Each row was made from one path, in order. Every step used is in the known rows, and no mark comes twice. Write each row's path.
Known rows:
f/m/n: [-18  14  12   4 -17  -9  18  11   8  -3 -11   4  13 -10 -22 -13   1 -23
  20  -3  25 -16  31 -15  19  13 -12  -2  -3   4 -21 -21  17   5 -29   0
  -4   8   9  -4   4  15 -14  13]
k/d/y: [-15   2   1  10 -42  -5   5   3 -16   8 -16 -12  42  -3  14  -5  24  -9
  15  -8  10  26  42  -3   6  -7 -15 -26 -18  -3   9 -13   8  34   2  19
   0  11   4  -3   5 -14  -3   6]
t/n/m/f/z: [-21  -3  -4  27  -7 -14  -1   5 -20  12  35  -3  46 -14 -49  -2  -8   2
  12 -30  14 -22  35 -10  47  17 -12  12   9 -24 -31  -2   6  -6  16 -12
  23  -5   6 -14  -7  -8 -23  13]
m/f/j: [ 26   6  15  18   5 -19 -13   0  13 -39  16 -13 -10   9   4 -21  -3 -27
  17   0  17   7  56  -1  38   5  -9  17  -1  17 -13 -13  17  13  11  -6
   2  10  -4  -6   3  -7  -2  23]
s/n/k: [-23   3  -9  11   8 -28  16   8  24 -32 -23   2  15   4   6 -12 -10 -10
  17 -24   3 -14 -17  -7   4   7  -8 -26   0  25 -11 -22  -5  12 -21  -6
   1  24   1   6 -11  -3  -9  12]
w/n/s: [-20   5 -19  19  -8  -8   0  10  11 -21 -36  -1   6  -7 -11 -15   0 -16
  24 -16   1 -14 -13   3   5  -6 -11 -22  -8  53  -9 -14   2   1  -9 -30
  10  16  -7  -3 -13  16 -17   3]
y/p: [  6  10   5  21 -23   6   9   3  -5 -19 -37  -9  -3   4  37 -19   2 -13
   4  -1  -5  -6  31  -8 -11   1 -20   7 -17  -7  -2 -20   1  14  -2 -21
 -13   0 -10  -4  -1  -4   0  16]
z/f: [  2   5   6   4   6  -9   0  -4  -1 -28 -19 -12   2  -6 -56  -8   2 -22
   1   1   3  -2  35   6  19  -3  -5  -5  -3   9   1 -13   4  17  -9  -7
  13  -2 -10  -8  -7   1 -14  16]
w/n/k: [-20  11 -15  16  -1  -7  20   5  19 -36 -25  -5  14  -4  -1 -11  -7 -13
  23 -11   0 -15 -21  -4  -2  -2  -4 -28  -6  41 -10 -14  -1   1 -13 -10
   9  23  -1  17 -19   5  -6  12]
k/q/n/m/d/y: [-30  14   6 -21 -68  -7  15   9 -35  29  10  26   1  30 -39 -11  25 -10
  21 -26 -10 -51  17  -6  34 -11 -17 -12 -19 -10   8  -9   8  15 -43  18
   8  36   8 -20  17   5  -2   0]
f/z/k/n: [-25   5   1  10  10 -12   1   1  43 -29  -3 -12  19 -23  16  -8 -19  -7
  11 -40  15 -24  28 -20  16  18 -17 -26 -13  -4 -13 -13  12  19 -13  -1
  10   2  -3 -12 -23   4  -9 -10]
z/f/m/d/y: [-15  20  12   3 -24 -12   9   0 -28   3  -3  -8  39  21 -86 -10   7  -9
  -5   5  14 -18  61   7  15  -2   0 -21  -8 -11  -7 -12  15  30 -18  16
  10   8  -1 -30  23  11  -6  22]
f/m: [  3   8  13  10 -29  -6   5  12 -25 -10 -22  -1  15  10   5  -5   1 -16
  16   0  17 -11  29 -13   3  10  -2  -1   1   5 -18 -25   8  18  -9 -11
   3   8   9  11   7  12 -18  24]
z/k/q/n/s/g: [-33  23  -7  -6  21 -23  -9  12  18 -34 -12  29 -24   3 -41 -15  -7  -3
   7 -45 -25 -43 -25 -26   9  11 -14 -22  -2  22  16 -16  -7  36 -60  -7
  28  57  -4 -32  -5  13  -3 -24]
m/f/z/k: [-12  11  -1  30  21  -2  -8  -7  24 -24  34 -13   9  -4  21 -13 -29  -8
   5 -23   5 -19  39  -3  40  23  -2  -6  -5 -12 -11  -6   5   8   7 -10
  17   2 -14 -11  -6 -11  -5   7]
k/n: [-13  -3   9   1  -9  -9  10   5  26 -19 -27  -6  12 -15   5  -8  10 -24
  21 -15  21  -6  25 -12  12  -1 -19  -9  -9  11  -1 -15   9  14 -13   4
  -2   8   5   3 -12   1 -12   0]
q/n/k/d/y: [-30   8  -8   9 -29  -7  14   3   7   8 -15  -3  23   9  -9 -14  12 -10
   5 -19   2  13 -14  -3  -5  -6 -13 -53 -17 -10  -4 -12   5  28 -37  20
   9  30   5   0   2  -5   9  -2]
f/j: [ 20  -1  13   6 -17 -22 -16   6  -2 -47 -19 -12  -9   1  24 -15   0 -23
  23  -8  11   2  44  -9  17  -4 -12   1  -7  20 -17 -21  16  20   0  -9
  -8   5   1  -4  -7   3  -8  23]
t/n/s/w: [-30 -15 -28   9  -3 -21 -14  -1   0 -25 -30  -9  42 -38   4  -3   4   6
  20 -33   2 -12  -8   1  -9  -2 -21 -21   0   5   3  -4 -25  17  -1 -40
  -9  20  -2 -19   3  15 -16   2]
w/n: [-24   4  -3  10 -14 -12  16   1  -3 -27 -25  -4   6 -12  -2  -7   7 -22
  25  -4   5  -8  21  -6  11  -7 -14 -15 -11  50  -3 -17  16   1 -13 -10
  -1   7  -3  13 -23   6 -12  11]
t/n/m/d/y: [-43   4  -7   6 -57 -14  13   3 -50  17  -4   3  75   9 -36  -5  20   7
  13 -21  13 -24  29   4  21 -11 -15 -20  -6 -29 -11   4   2  11  -8  12
   3   0   8 -23  13   0 -10  20]
m/n: [-25   3   3   2  -6  -5  13   0  24 -10 -12   0   1 -23  -1 -16   5 -27
  23 -10  15  -9  27  -6  30  -2 -16  -4  -9   6  -7 -15  12  -1 -25   0
 -11  -1  -2  -3  -6   0  -8   6]
k/f/m/n: [ -2  18  20  -3  11 -13  27  13  24   5  -5  16  17 -22 -22 -14   6 -27
   9   1  42 -16  40 -14  29  21  -6   4   7   7 -12 -17  20  14 -37  10
   9  17  18 -14   9  14 -10   2]
p/y: [ -9  -4   2  14 -51  -4   4  -2 -23  -8 -16   2  47  -5  30   0  12 -27
  19  -3   6  14  36 -12   5  -8 -12  -6  -7  13  -9 -23   2  30   5 -18
  -7  -3   0   6  11  -7   7  16]
z/f/m/n/q: [  -5   12    5    6    0  -14   11   10    6  -14    9   -1    2  -20
 -109  -12   -6  -25   15   -5   22  -28   19   -4   19   16  -12   10
   -5    5  -11  -20    3   -3  -22    2   31   29    4  -33    7   21
  -14   14]
q/n: [-23  -2   6   5 -17  -8   5  -2  -7 -12 -21   4 -22  -2  -2 -12   8 -30
  13  -9   5 -11  15  -6  15  -8 -15 -20  -9   9  -9 -19  16  10 -41  -9
  -7   3  -5   9 -13   6  -7   5]
q/n/m/d/y/p: [-25  17   2  16 -71   3  19   1 -28  31  -9   3   5  33 -21 -25  16  -7
  -8  -8  -3 -31  25  -1   3 -11 -23 -18 -27 -28 -10  -6  14   9 -43  -4
  -9  14  -1 -30  19   3  10  13]
s/w/n/m/f/z/k/d: [-40  11 -15  21  -9 -18  13  -3  18  -3  39 -42  37 -36 -15  -3 -19  10
   9 -38  21 -15  26  -6  31  38 -13 -26 -18  28   4   8   1   6  -6  -8
  25  49   7 -20  -5   1 -10  -8]
f/m/d/y: [-20  15   8   7 -51  -6   8   4 -35  12  -8  -2  41  26  -6 -10  13  -8
  14  -3  19 -20  52  -4  10  -5  -5 -19 -12 -11 -12 -18  12  27 -12  16
  -5  11   4 -13  25   8  -3  23]
m/f: [  1   4   6  23   2   0   3  -4   6 -13  10  -8   1   6  10 -14   1 -24
  14   3  13   0  37   6  37   3  -5  11  -1   4   1  -9   3   7   8  -6
   7   7  -7   6   3 -14  -8  17]
w/n/m: [-16   6  -6  14 -40 -10  19  11 -19  -9 -15   1  15   0 -23  -2   7 -15
  23  -8   9 -17   5  -1  16   2  -7  -9  -7  44  -9 -13   9  -7 -12 -20
  15  16   9  12 -16   8 -23  21]
s/w/n/k/d/y/p: [-26  15 -26  20 -28 -11  29  -3  23 -13 -26 -30  50 -16  13 -12  11  15
   7 -13 -12  14   2  -9 -47   2 -28 -41 -37  25  21  -9 -10  28  -8  -7
 -10  54   3 -14   6  -7  22  -2]
n/t: [ -9 -13   3  19  17  -6  -6   1  14  -9 -36 -11   7   7  27  -9   2 -29
  -3 -15   2  -5  14  -5   3   3   1  -8  -2   3 -12 -13   3  17   6  -5
  -3   4   5  -1  -6   4 -22  23]
d/y/p: [  7  12  -3  28 -39   0   7  -2  -9  -6 -22   3  21  21  33 -15  15  -5
   2   4 -20   9  40  -4 -19 -10 -19  -2 -22 -13   5 -19   4  23   6 -22
 -11   1  -8 -11   7 -15  11  20]

Write each row's path:
[-20 -13 -13  11 -18 -15   0   6 -31 -28 -14   2  29 -24 -10  -3   5  -7
  33 -25  12 -21   3  -7   5  -4 -24   6  -4  -9  -4 -13 -13   1   9  -4
  13  10   1 -12 -11   3 -17  13] => t/n/q
[-13   5   1  21  -9 -31  17   9   4   5  20   5  13  15 -30  -7   0 -17
  11 -14  19 -12  22   3  43  20  -5  10   6  25  -6  -9   6  -4  -7 -14
  16  24   7  -5   4 -10 -20  19] => s/n/m/f
[-22   9  -8   8   6   2  17   4  44 -18 -13  -1   9 -13   1 -19 -10 -17
  21 -16   9 -15 -17  -4  17   3  -7 -19  -5  -1 -14 -12  -4  -3 -25  -1
  -2  18   0   1  -3   1  -4   8] => m/n/k
[-14  19 -12   5  26 -18   8  10  58 -17  -5   7  24 -38  10 -16 -17  -4
   0 -23  30 -26  -8  -4   4  39  -3 -24   1  13   7  -3 -16  23 -43 -28
  12  52  12 -38  28  31  -5  -9] => z/k/f/m/n/s/w
[-18  -5  -7   9 -18  -3   7   5  17 -14  -1   0 -12 -28  -7 -16   1 -24
  38 -19  16 -24   4  -5  26   0 -20   8 -14   5  -1 -17  -5 -12 -13   0
   6  23  -1 -17  -4   3  -9   8] => m/n/q
[-21  10   4  23  31  -9   4  -4  55 -21  33 -15  17 -15  -1 -14 -22 -11
   4 -31  22 -19  40 -13  37  26 -13 -12  -7  -9 -10  -2  12  12  -2   3
  20   9  -7 -17 -13  -6  -4 -10] => m/f/z/k/n
[-33  17  -2  28 -28  -9   5   0   3  32  52  -5  28  12 -34 -10  -8   1
 -12 -32   8   0  27  -5  38  25 -10 -36 -16 -26 -13   5  18  16 -24  11
  35  25   6 -26   6 -10   2  -5] => q/n/m/f/z/k/d/y
[ -3   6   5   3  21  -8  17   6  30 -15 -16  15 -13  -6  -1 -17  -1 -24
   0 -11  15 -20 -21  -4  13   6  -2 -24   3   2  -8 -12   1  19 -50   1
  15  28   5   5  -6   7  -2  -2] => q/n/k/f
[-32 -13   2  14  32 -39   6   4  29 -13 -35  -2  10   2   6 -10   0 -28
  -5 -27   7  -6  15  -9   4  10  -6 -16   0  28 -12 -18  14  18 -11  -2
  -6  10   7 -10 -14   6 -24  13] => s/n/t
[ -3 -12  -4   9 -19 -10   3  10  20 -21 -13  -8   0 -18  -3  -8   7 -21
  34 -24  24 -22   3 -12  10  -1 -22   4 -13  10   5 -18  -9   4   0   4
  15  31   6  -8 -10   4 -13   4] => k/n/q
[  2  12   8   8  21  -6  12   1  18 -34 -14   9  11 -12  48 -10  -7 -16
   1  -8  20 -11  20   0  16  17   0 -12   2   3  10  -5  -3  28 -19  -1
  17  15  -1  -7   0   2  -4   4] => z/k/f
[-30  -8   2  11  27  -8   6   0  50   2 -25  -6   5 -14   3 -17   1 -35
  -2 -19  12  -8  16  -7  18   5  -7 -12  -4   3 -16 -10  15   4 -16   4
 -10   4   5 -14  -8   9 -18  10] => m/n/t
[ -7 -13 -24  15 -17  -9 -22   0  16 -20 -28 -16   5 -19  35  -9   0  -5
  23 -24  -2 -11  -9   6  -3  -2  -9 -18  -8  21  11 -13 -28  19  -2 -47
 -10  34  -5  -7  11  10 -16  10] => n/s/w
[ -11   19   -2   10   14  -11    3   15   29   -4  -16    1   11   -8
 -109  -21  -11  -20   -2   -7   17  -17    6    3   18   15   -6  -14
    5   11  -22  -14    6    7  -31  -19   21   15    0  -37   14   30
  -19    6] => z/f/m/n/s
[ -7   1   3   7  26  -9   6   4  34  -6   2  10 -15 -20 -10 -15 -13 -15
   5 -34   8 -32  -4 -16  24  12  -4 -27  -2  -9 -26 -18   8  16 -41  -2
  15  21   3  -3 -16   7  -7  -8] => q/n/k/f/z
[-27   9   2  12  -6  -5  -2   4   2 -19 -10 -30  23 -25  27  -9 -18   3
  10 -38  16  -6  34 -15  18  21 -14 -32 -19 -13 -12  -9   6  29  -8  14
   8   5  -4 -13 -10   0 -11  -9] => f/z/k/d
[ -5  -1   5  27   8  -3 -10  -5  10  -3  27 -13   0  -7  -1 -12 -10 -17
  15 -20   8 -15  53  -6  48   8  -7   8  -4  -6 -18 -15  13   5  15 -10
   7  -3 -11  -3  -6 -15 -13  10] => m/f/z
[-19  -2 -11  13 -12  -5 -13   7   9  -5 -31   7 -25   2  -6 -20   0 -24
  11 -21   0 -16 -22   1   9  -7 -12 -28  -4  13 -14 -15   1   9 -37 -28
   4  14  -7  -6  -4  16 -12   0] => q/n/s
[  1   4   6  18 -14  -7  15   8  25  11  17  -5  18   7 -31 -10   6 -21
  11  -9  31 -12  20  -1  40  14 -10  10   1   3  -4  -1   3  -3   1  -4
  24  24  13  -2   5  -8 -16  12] => k/n/m/f
[-15  -1   5   7 -46  -7   6   8 -23   8 -11   9 -15  10 -19  -9   7 -23
  10 -13   7 -20  -3  -3  21  -1  -8 -13  -5   4 -15 -13   8   1 -41 -18
  10  14   9   9  -5   9 -18  16] => q/n/m
[-22  -5 -16   9 -42 -20  12  -1  -8 -13  -9 -14  19 -22  -3   4   8  -6
  27 -16   4 -19   6  -2   5   4 -10 -12 -12  52  12 -11  -5  -2 -13 -36
   1  38  12   8  -8   9 -20  20] => s/w/n/m
[-19   2  -5  10  -5  -2   8   1  15 -20 -20   3 -17   7  -2 -16  -7 -21
  11 -17  -1 -19 -31  -5   3  -3  -6 -32  -6   1 -16 -18  -1   8 -42  -8
   1  20  -3  14 -10   7  -3   8] => q/n/k
[  5   9  10   4   0 -12  21  18  16  -1   8  15   4 -30 -29 -15   4 -24
  24 -10  44 -30  19 -14  25  23 -10  17  -1   6 -10 -20   3   2 -24  10
  25  39  19 -24  13  17 -13   6] => k/f/m/n/q
[-18  10  -9 -18   6 -13  16  13  -7 -35 -18  20  41 -11 -12  -5   1   2
  28 -31 -13 -35 -19 -16   3   3 -17  -3   2 -11   0 -12 -20  16  -3   5
  15  23   3  -1  -6   2  -9  -1] => t/n/k/q
[  3  15  13   3  11 -11  22  15  12  -5 -13  20  -1   6 -20 -14  -5 -22
  -2  -8  26 -27 -16 -15   2  21   3 -22   8  -1 -22 -18   6  22 -54   0
  23  38  19   7   6  20  -5   6] => q/n/k/f/m
[-16  17   2  20 -45   5  11  -5 -17   5 -24 -10  23  21  24 -23  13  -3
   4  -3  -4 -16  53   0  -3 -15 -23 -10 -28 -25   4 -11   6  23  -6   5
 -23   2 -15 -27  19  -9  14  15] => m/d/y/p
[-30  -9   0  20  46 -16  -4   1  65 -19 -15 -18  23 -15  18 -11 -24 -16
 -11 -47  10 -23  16 -24   4  24  -8 -33  -8  -9 -23  -7  12  23  -4   6
  13   6   7 -24 -24  13 -20  -5] => f/z/k/n/t
[-12  24   9  -4 -13  -4  15   7   2  -6  37  27 -19  25 -21 -13  -8 -16
   5 -19  -7 -42  -6  -4  42  24  -6   5  -4  -1  12   2  -4   5 -36  -7
  37  44   1  -9  10   0  -4  -2] => z/k/q/n/m/f
[  8  -4  11  10  12 -11  -2   4   8  -5  -2   0   5 -28  14  -8  -1 -14
  12 -25  16 -19  49 -13  35  12  -6   1  -1  -2 -13 -18  10  22  -4  -2
   9   3   0  -9 -12  -3 -17   0] => k/f/z
[-15   5  13 -24 -20  -8   9   6  -9 -14 -13  23 -31  -1 -10 -10  14 -26
  25 -19 -12 -32  13 -16  23  -5 -21   1 -13  13   8 -21   8  16 -41   1
   1  23  -2   4  -9   7  -6  -9] => k/q/n
[-25   1 -15  10   7 -11  12   5  -3 -32 -27   1  48 -11  -3  -7  -7  -1
  16 -21   4 -13 -18  -5  -4   0 -12 -20   5 -16 -18  -9 -13  10  -5  -4
   5   5   0   5 -12   2 -10  12] => t/n/k
[-21  25  -9  19 -21   5  33   9  39   9 -20 -11  41  -6   0 -29   7   2
   0 -12   2  14   3  -8 -16   4 -27 -27 -27 -28  -3  -9   2  19 -17  18
  -8  26   1 -29  13 -13  21  -5] => m/n/k/d/y/p
[-27  -5 -24   7  -4 -10  -8  -2  50 -10 -16 -11   1 -40   9 -16  -1 -13
  26 -27   6 -15  -8   3  13   1 -18 -20 -11  20   7  -9 -17   3 -22 -35
 -16  33  -4 -22  10  13 -10  -2] => m/n/s/w
